What can hang from each mark
P: F
R: F
V: P
W: K Q Y
Q: U
F: J P W
N: T
K: G J
X: J R
T: F
J: Q X Y

Every row comes from one small tree of marks. Brackets hold a mark, then the marks that hang from it, in alphabetical order. Every link used is in the known rows. Which tree was each row made from?
Known rows
[P F]: [-.22,.15,.23,-.19,.01,.00,.08,.10,-.28,.29,-.02,-.05,.01,-.29,-.01,-.23,.04,-.01,.17,.26,.07,-.08,.21,.07]
[F [J Q X] P W]: [-.30,.06,.09,.11,-.20,.09,.08,.48,-.20,.43,-.08,-.12,-.01,-.30,.08,-.05,-.04,-.21,.40,.19,.14,-.09,.25,.09]
[X [J Q Y] R]: [-.20,.04,.15,.02,.12,.07,.00,.19,-.20,.36,-.18,.06,.23,-.12,-.08,-.22,-.11,.09,.35,.06,.07,-.17,.05,.17]
[V [P [F J]]]: [-.24,.14,.20,-.04,.00,.04,-.14,.18,-.13,.21,.05,-.18,-.09,-.40,.06,-.28,-.07,-.01,.22,.07,.05,-.20,.22,.10]
[W [K J] [Q U] Y]: [-.40,.04,.15,-.11,-.16,.31,.07,.00,-.24,.35,.05,.02,-.27,-.52,.12,-.15,-.09,-.05,-.17,.19,-.22,-.23,-.01,.00]
[J [Q U] X]: [-.46,-.03,.20,.00,-.07,.17,.10,.20,-.41,.38,-.17,.05,.08,-.38,.06,-.10,-.02,-.10,.01,.36,-.06,.00,.21,.01]
[F J W]: [-.31,.13,.07,-.11,-.13,.11,.08,.34,-.10,.28,.00,-.02,.00,-.20,.09,-.09,.04,-.06,.35,.09,.19,-.20,.25,.15]
[K G [J [X R]]]: [-.20,.22,.10,.00,-.10,.19,.13,.02,-.23,.40,-.08,.01,.10,-.21,-.19,-.02,-.23,-.05,.22,.02,-.01,-.08,.03,-.09]
[N [T [F J [W Q]]]]: [-.26,.25,.16,-.12,-.04,.14,-.03,.44,-.14,.33,.16,.09,-.22,-.08,.04,-.27,-.05,.08,.17,.17,.33,-.13,.13,-.06]
[N [T [F [J Q] P W]]]: [-.28,.11,.12,.01,-.06,.11,-.06,.64,-.20,.44,.02,-.04,-.05,-.11,.01,-.15,-.02,-.07,.29,.16,.30,-.14,.15,.01]
[J [Q U] [X [R F]] Y]: [-.28,-.05,.25,.02,.00,.13,-.01,.12,-.30,.32,-.21,.08,.32,-.34,-.23,-.24,-.11,-.04,.23,.36,.06,-.08,.04,.09]
[W K]: [-.37,.16,.20,-.13,-.06,.08,.17,.03,-.22,.28,.01,.10,-.05,-.39,.21,-.16,.08,-.08,.11,.22,.03,-.04,.14,.08]
[F J P W]: [-.23,.12,.03,-.05,-.20,.09,.10,.40,-.08,.33,.03,-.09,-.06,-.27,.06,-.05,.00,-.12,.39,.02,.23,-.25,.26,.17]
[W [K G] [Q U] Y]: [-.46,.07,.19,-.03,-.19,.36,.00,.01,-.25,.28,.00,.20,-.20,-.52,.10,-.01,-.13,-.06,-.15,.35,-.20,-.19,.02,.03]
[X [J Y] [R [F P]]]: [-.02,.10,.11,.00,-.04,.08,.08,.07,-.12,.37,-.07,-.03,.22,-.22,-.22,-.28,-.17,.01,.42,-.06,.23,-.31,-.01,.24]
[P [F J W]]: [-.21,.15,.12,-.13,-.09,.00,-.01,.32,-.19,.29,.01,-.11,.00,-.24,-.03,-.16,.05,-.06,.37,.17,.11,-.19,.24,.12]
[J Q X Y]: [-.34,.06,.28,.00,.06,.03,.08,.27,-.30,.40,-.14,.11,.15,-.21,.12,-.16,-.04,-.05,.30,.32,.09,.03,.19,.03]
[F [J Q] P [W Y]]: [-.32,-.05,.08,.03,-.16,.20,-.05,.53,-.10,.41,-.11,-.16,-.04,-.26,.08,-.03,-.02,-.21,.34,.19,.10,-.29,.14,.25]
[T [F J P]]: [-.28,.17,.17,-.13,-.05,.07,.09,.32,-.15,.41,.15,.05,-.12,-.24,.02,-.17,-.09,-.16,.17,-.13,.28,-.23,.13,.11]
[F [J [Q U] [X R] Y]]: [-.34,-.02,.20,.01,-.01,.10,-.09,.28,-.28,.32,-.13,.13,.21,-.35,-.11,-.17,-.18,-.11,.27,.12,.00,-.12,.04,.06]
[J [Q U] [X R] Y]: [-.31,-.03,.20,.01,.05,.10,-.02,.18,-.37,.35,-.20,.14,.24,-.30,-.11,-.16,-.12,-.04,.19,.26,-.02,-.06,.12,.01]
[J [Q U] [X [R [F W]]] Y]: [-.24,-.06,.13,.07,-.06,.14,-.01,.24,-.29,.33,-.25,.04,.33,-.27,-.25,-.16,-.04,-.02,.34,.43,.09,-.13,.16,.07]
[T [F [J [Q U] X Y] W]]: [-.41,-.03,.17,.01,-.01,.09,-.04,.50,-.37,.48,-.06,.17,.11,-.17,-.02,-.10,-.08,-.12,.24,.15,.11,-.17,.25,-.02]
[T F]: [-.33,.16,.21,-.20,.07,.09,.15,.17,-.25,.39,.04,.14,-.04,-.13,.04,-.21,.01,-.04,.05,.08,.23,-.12,.20,.05]
[K G [J [Q U] X Y]]: [-.39,.00,.21,.10,-.07,.21,.05,.25,-.35,.46,-.17,.11,.18,-.32,-.08,.09,-.21,.00,.17,.21,-.14,-.07,.11,-.13]
[V [P [F W]]]: [-.17,.12,.09,-.01,.00,.05,-.06,.22,-.19,.24,-.05,-.23,-.04,-.26,.04,-.20,.06,.07,.25,.26,.06,-.19,.41,.04]

Which tree is each row?
[-.19,.11,.16,-.12,-.11,.13,-.11,.31,-.13,.30,.05,-.11,-.20,-.26,.00,-.24,-.04,-.06,.24,.27,.05,-.28,.14,.14]	[P [F J [W Q Y]]]
[-.21,.14,.17,-.10,-.10,.12,-.01,.11,-.25,.31,.03,-.05,-.24,-.37,.11,-.23,.05,-.05,.11,.45,-.08,-.17,.15,.07]	[P [F [W K Q Y]]]
[-.49,-.08,.17,.02,-.13,.29,.05,.10,-.44,.49,-.14,-.04,-.02,-.49,.14,-.08,-.09,-.25,-.08,.27,-.33,-.08,.00,-.03]	[W [K [J [Q U] X]] Y]
[-.22,.18,.03,-.06,-.11,.09,.22,.23,-.23,.51,.13,-.04,-.18,-.26,.05,-.08,.02,-.10,.15,-.04,.11,-.21,.20,-.04]	[T [F P [W [K J]]]]
[-.19,.13,.09,.01,-.05,.05,-.13,.30,-.11,.22,.01,-.24,-.07,-.31,.04,-.20,.00,.00,.35,.13,.09,-.25,.34,.08]	[V [P [F J W]]]
[-.23,.09,.07,-.04,-.21,.22,.00,.40,-.02,.35,.08,-.09,-.26,-.28,.09,-.11,-.10,-.13,.26,.12,.17,-.34,.14,.20]	[F J P [W Q Y]]
[-.09,.09,.06,-.02,-.23,.25,-.06,.26,.06,.28,.03,-.14,-.11,-.32,-.21,-.25,-.13,-.11,.33,.15,.25,-.38,-.03,.28]	[X [R [F J P [W Q Y]]]]
[-.37,.07,.18,.02,-.05,.02,-.01,.40,-.12,.30,-.04,.11,.06,-.32,.19,-.09,.07,-.07,.45,.24,.08,-.11,.16,.13]	[F [J Q Y] [W K]]
[-.38,.02,.09,-.14,-.10,.29,-.07,.36,-.21,.39,.08,.11,-.24,-.22,-.01,-.16,-.09,-.08,-.04,.11,.10,-.38,.15,.09]	[T [F J [W [Q U] Y]]]
[-.28,.26,.07,.06,-.22,.21,.17,.13,-.09,.32,.07,.05,-.23,-.35,.06,.05,-.05,.10,.16,.24,-.05,-.12,.15,-.09]	[F [W [K G J] Q]]
[-.31,.11,.25,.10,-.02,.13,.08,.26,-.25,.47,-.14,.07,.16,-.20,-.02,.04,-.18,.00,.32,.20,-.02,-.02,.10,-.09]	[K G [J Q X Y]]
[-.27,.16,.16,-.03,-.19,.08,.13,.25,-.20,.39,.05,-.03,-.05,-.36,.10,-.14,-.14,-.24,.28,-.03,.16,-.11,.14,.09]	[F [J X] P]
[-.08,.16,.00,.01,-.22,.12,.17,.06,-.08,.35,.01,-.19,.02,-.39,-.18,-.15,.00,-.08,.32,.10,.10,-.23,.04,.11]	[X [R [F P [W [K J]]]]]
[-.18,.11,.08,-.04,-.12,.03,.05,.45,-.06,.34,.04,.01,.02,-.22,.06,-.06,-.04,-.08,.53,-.01,.27,-.28,.24,.15]	[F [J Y] P W]
[-.16,.13,.17,-.14,-.02,-.06,-.05,.36,-.17,.29,.01,-.01,.09,-.19,-.03,-.17,.01,-.01,.50,.15,.16,-.23,.24,.10]	[P [F [J Y] W]]
[-.21,.11,.09,.02,-.25,.21,.03,.37,-.14,.43,.05,-.09,-.24,-.29,.10,-.14,-.16,-.22,.27,.14,.12,-.25,.14,.10]	[F [J X] P [W Q Y]]
[-.20,.21,.08,.05,-.26,.10,.12,.35,-.11,.37,.09,-.05,-.23,-.33,.08,-.14,-.11,-.12,.31,.12,.20,-.14,.23,.04]	[F [J X] P [W Q]]
[-.03,.07,.00,.05,-.19,.29,.03,.14,-.07,.40,-.07,-.19,-.06,-.20,-.21,-.27,-.16,-.02,.27,.12,.17,-.41,.00,.27]	[X J [R [F P [W Q Y]]]]
[-.31,.01,.06,-.07,-.17,.28,-.05,.43,-.18,.44,.12,.04,-.29,-.28,-.03,-.13,-.13,-.14,.00,.03,.14,-.43,.15,.11]	[T [F J P [W [Q U] Y]]]
[-.38,.10,.19,.05,-.07,.19,.10,.24,-.15,.39,-.12,-.02,.04,-.26,-.03,.06,-.08,.06,.18,.21,-.02,-.07,.10,.00]	[K G [J Q]]
[-.28,-.03,.15,.14,-.04,.17,-.25,.41,-.26,.38,-.14,-.31,-.01,-.30,.08,-.21,-.10,-.19,.30,.31,-.09,-.19,.23,.08]	[V [P [F [J Q X] [W Y]]]]
[-.19,.08,.01,.08,-.19,.35,.00,-.02,-.19,.38,-.17,-.02,.18,-.22,-.17,-.08,-.13,-.11,.29,.17,-.05,-.33,-.08,.22]	[X J [R [F [W [K G] Y]]]]
[-.25,.28,.10,.05,-.17,.16,.14,.22,-.16,.40,.16,.18,-.29,-.31,.03,.00,-.07,-.01,.10,.21,.15,-.16,.22,-.07]	[T [F P [W [K G] Q]]]
[-.19,.14,.18,-.07,-.15,.13,-.08,.28,-.25,.37,.02,-.11,-.18,-.27,.01,-.25,-.12,-.16,.24,.29,.00,-.19,.14,.05]	[P [F [J X] [W Q Y]]]
[-.33,-.06,.23,-.03,-.03,.12,-.12,.23,-.11,.23,-.13,.09,.26,-.39,-.26,-.23,-.09,-.01,.30,.20,.12,-.22,-.04,.22]	[X [R [F [J [Q U] Y]]]]
[-.43,.08,.15,-.02,-.21,.38,.03,.00,-.21,.36,.04,.09,-.24,-.51,.05,.02,-.18,-.03,-.15,.20,-.27,-.23,-.04,-.04]	[W [K G J] [Q U] Y]
[-.26,.07,.15,.17,-.04,.04,-.16,.39,-.24,.32,-.10,-.26,.00,-.34,.06,-.20,-.05,-.10,.35,.30,.00,-.10,.33,.01]	[V [P [F [J Q X] W]]]
[-.25,.06,.10,.01,-.08,.15,-.22,.21,-.17,.26,.02,-.22,-.13,-.42,.18,-.22,-.02,-.17,.25,.19,-.11,-.29,.17,.14]	[V [P [F J [W K Y]]]]
[-.26,.19,.16,.00,-.21,.20,-.12,.20,-.14,.28,.07,.01,-.22,-.40,.03,-.07,-.10,-.10,.21,.33,-.11,-.24,.04,.07]	[P [F J [W [K G] Q Y]]]
[-.22,.24,.17,-.07,-.15,.01,.01,.19,-.14,.22,.14,-.01,-.26,-.45,.09,-.24,.03,-.02,.24,.30,.01,-.13,.16,.05]	[P [F J [W K Q]]]
[-.26,.13,.31,-.09,-.09,.04,.07,.16,-.16,.32,.00,.08,.17,-.28,-.01,-.26,-.12,-.15,.42,.12,.24,-.09,.04,.13]	[R [F [J X Y]]]
[-.34,.18,.10,-.03,-.20,.09,.12,.20,-.25,.35,.02,.04,-.04,-.36,.21,-.11,.01,-.23,.32,.15,.03,-.05,.18,.04]	[F [J X] [W K]]
[-.21,.15,.10,.02,-.02,.04,-.05,.11,-.22,.22,.00,-.17,-.10,-.41,.16,-.20,.08,.00,.22,.30,-.05,-.13,.35,.01]	[V [P [F [W K]]]]
[-.26,.22,.24,-.08,-.03,.05,.15,.06,-.11,.31,.14,.12,-.20,-.40,.16,-.20,-.06,.10,.17,.13,.00,-.10,.06,-.05]	[W [K [J Y]] Q]
[-.18,.19,-.01,.00,-.13,.11,.17,.04,-.28,.40,-.04,-.06,.02,-.28,-.02,-.12,-.04,-.12,.26,.09,-.06,-.07,.11,-.07]	[F [W [K [J [X R]]]]]
[-.12,.21,.12,-.01,-.07,.05,-.02,.27,-.09,.29,.03,.11,-.02,-.18,-.07,-.22,-.17,.00,.46,.10,.20,-.15,.12,.03]	[F [J [X R] Y] [W Q]]
